What can hang from each mark:
kogit: bubo ribo
bubo: goruf kogit nused vafe
rezero: nused
soro: sozi
nused: rezero
sozi: rezero ribo soro
ribo: kogit sozi
vafe: bubo
senoge: vafe

Each row was made from one small tree. Brackets hold a mark, then the marks that hang from it, in alphabetical order. Every link used is in the known rows. Write each row's tree.
In the rows, zero is written as 128.
Known rows:
{soro {sozi {rezero nused} {ribo {kogit {bubo goruf}}}}}: [161  69 105 148 126 148  59  68 129 150  87 134  96 160 126 116 144 102
 100 150 158]
{vafe {bubo goruf kogit {nused rezero}}}: [108 172 135  82 120 150 136 160 112 117 167 101 148 113 119 152 129 148
 144  61 124]
{rezero nused}: [102 156 108 121 127 131 119 116 119 148 118 124 103 157 141  80 103  80
 124 149 147]
{nused rezero}: [108 189 117 110 137 140 145 151 107 133 151 140 106 164 110 115 121 123
 116 138 135]
{ribo kogit {sozi {rezero nused}}}: [149  63 129 123 171 114 108  55 142 169 102 137 131 161 129 104  98  74
 111 149 179]
{sozi {rezero nused} {ribo {kogit bubo}}}: [133  69 100 161 121 113  64  67 123 185  87 144 102 162 159 106 123  78
 102 187 173]
{ribo kogit}: [140 136 147 136 138 129 120 109 129 130 163 133 135 181 119 121 120  98
 114 129 161]
{senoge {vafe {bubo kogit}}}: [ 99 153 134 101 121 176 107 140 106 120 198 109 128 122 112 113 132 101
 117 148 117]
{ribo kogit {sozi rezero soro}}: [166  47 146 120 153 109 101  79 148 141 114 145 145 156  89 142 111 110
  89 144 163]
{soro sozi}: [146 135 129 122 126 158 115 114 131 114 141 128 105 154  97 112 127 123
 102 123 133]
{senoge {vafe {bubo goruf {kogit ribo} {nused rezero}}}}: [106 180 129 101 115 170 126 171 101 106 190  98 138 101 124 138 141 137
 151 116  87]
{sozi {rezero nused} {ribo kogit} soro}: [148  39 120 128 102 130  42  69 132 163  64 140 110 169 118 128 111  86
  72 183 159]
{ribo {sozi soro}}: [138 123 140 107 138 116 121 128 153 123 133 143 131 127  96 137 105 130
 103 133 137]
{vafe {bubo goruf {kogit {ribo sozi}} {nused rezero}}}: [121 172 134 106 118 132 148 157 125 130 163 113 161  83 142 158 130 161
 156  65 111]
{kogit {bubo goruf vafe} {ribo {sozi soro}}}: [130 156 128 192 124  78 165 169 146 112 128 158 152  73 140 144 166 174
 153 127  95]
{kogit {bubo vafe} ribo}: [109 178 119 213 110  79 178 163 121 130 146 154 137  94 160 111 158 147
 149 153  97]
{kogit {bubo nused}}: [113 168 116 159 119  85 144 168 116 119 164 122 129 119 133 129 130 139
 149 126 120]
{sozi {rezero nused} {ribo {kogit {bubo vafe}}} soro}: [142  41 119 159 109 111  61  87 123 156  58 147 117 148 120 123 137  91
  85 189 143]
{bubo goruf}: [111 173 126 102 129 144 133 135 142 106 148 126 115 159 125 133 124 145
 128 104 153]
{bubo goruf {kogit ribo} {nused rezero} vafe}: [130 174 152  99 136 147 218 188 134  79 107 108 143  86 147 150 137 187
 189  58  74]
{senoge vafe}: [104 165 128 107 131 167 117 142 115 108 177 116 105 149 111 103 121 105
 119 171 118]
{sozi rezero {ribo kogit}}: [142  68 128 124 119 138  78  64 144 163 102 144 110 173 143 130 107 105
  79 168 174]

Write each row's tree:
[161  55 131 163 153  77  99  98 134 147 129 153 148 142  92 145 137 116
 103 154 160] => {ribo {kogit bubo} {sozi rezero soro}}
[108 161 135 155 130  92 176 174 121 104 138 124 136 104 133 119 137 137
 154 124  98] => {kogit {bubo nused vafe}}
[146  71 114 164 172  81 108  74 127 174 117 146 134 145 133 105 126  81
 125 160 174] => {ribo {kogit bubo} {sozi {rezero nused}}}
[152  77 116 115 116 167  81  74 144 140  93 137  89 153 115 121 119 126
  75 153 147] => {soro {sozi rezero ribo}}
[146  73 104 118 117 165  70  64 134 153  71 131  81 153 125 101 114  99
  82 162 148] => {soro {sozi {rezero nused} ribo}}
[147  91 121 132 125 115 139 113 145 152 103 136 130 107 142 124 111 137
 133 133 129] => {bubo {kogit {ribo {sozi {rezero nused} soro}}}}
[111 155 131 140  95 130 130 131 121 151 179 130 151 108 145 126 129 131
 121 111 130] => {vafe {bubo {kogit ribo}}}
[136  71 129 157 126 118  98  80 136 155  96 151 116 151 145 125 133 109
  95 175 158] => {sozi rezero {ribo {kogit {bubo vafe}}}}
[145  52 107 154 104 111  40  88 126 158  74 143 112 159 121 139 139 102
  91 175 160] => {sozi {rezero nused} {ribo {kogit {bubo goruf}}} soro}
[107 166 134 105 107 168 120 159 114 102 191  95 143  97 133 137 135 135
 149 114  93] => {senoge {vafe {bubo goruf {kogit ribo} nused}}}
[118  66 102 114 109 119  90  98 119 144  76 128 107 160  96 109 106 107
  85 168 143] => {sozi {rezero nused} soro}
[113 185 125 187 109  83 187 186 130 100 137 128 149  79 166 139 157 177
 179 107  81] => {kogit {bubo goruf nused vafe} ribo}
[126 162 159  63 157 163 207 182 133  69 106  99 133 107 122 147 130 170
 178  52  94] => {bubo goruf kogit {nused rezero} vafe}
[111 202 118 184 118  87 193 200 113 104 137 134 145  84 156 140 163 179
 182 110  76] => {kogit {bubo goruf {nused rezero} vafe} ribo}
[156  81 131 143 169  85 124 100 142 136 130 131 151 133 126 148 129 131
 143 113 160] => {ribo {kogit {bubo goruf nused}} {sozi rezero}}
[138 129 159 129 144 134 203 137 160 120 113 139 142  84 154 117 123 147
 151 112 104] => {bubo {kogit {ribo sozi}} vafe}
[ 94 179 128 107 109 130 127 152 100 133 172 114 146 123 117 130 115 120
 118 106 118] => {vafe {bubo {nused rezero}}}
[138 183 129 105 123 138 179 183 129 102 139 107 134 107 148 162 128 189
 184  62 101] => {bubo goruf {kogit ribo} {nused rezero}}
[140 161 158  93 154 141 221 179 149  88 100 113 149  68 149 153 130 186
 193  56  79] => {bubo goruf {kogit {ribo sozi}} {nused rezero} vafe}
[101 173 133  78 128 180 118 168 100 100 189  92 133 114 109 136 136 126
 145 110 100] => {senoge {vafe {bubo goruf kogit {nused rezero}}}}
[107 183 150  78 148 152 193 179 128  73 108 108 128 122 119 138 127 158
 159  75  94] => {bubo goruf {nused rezero} vafe}
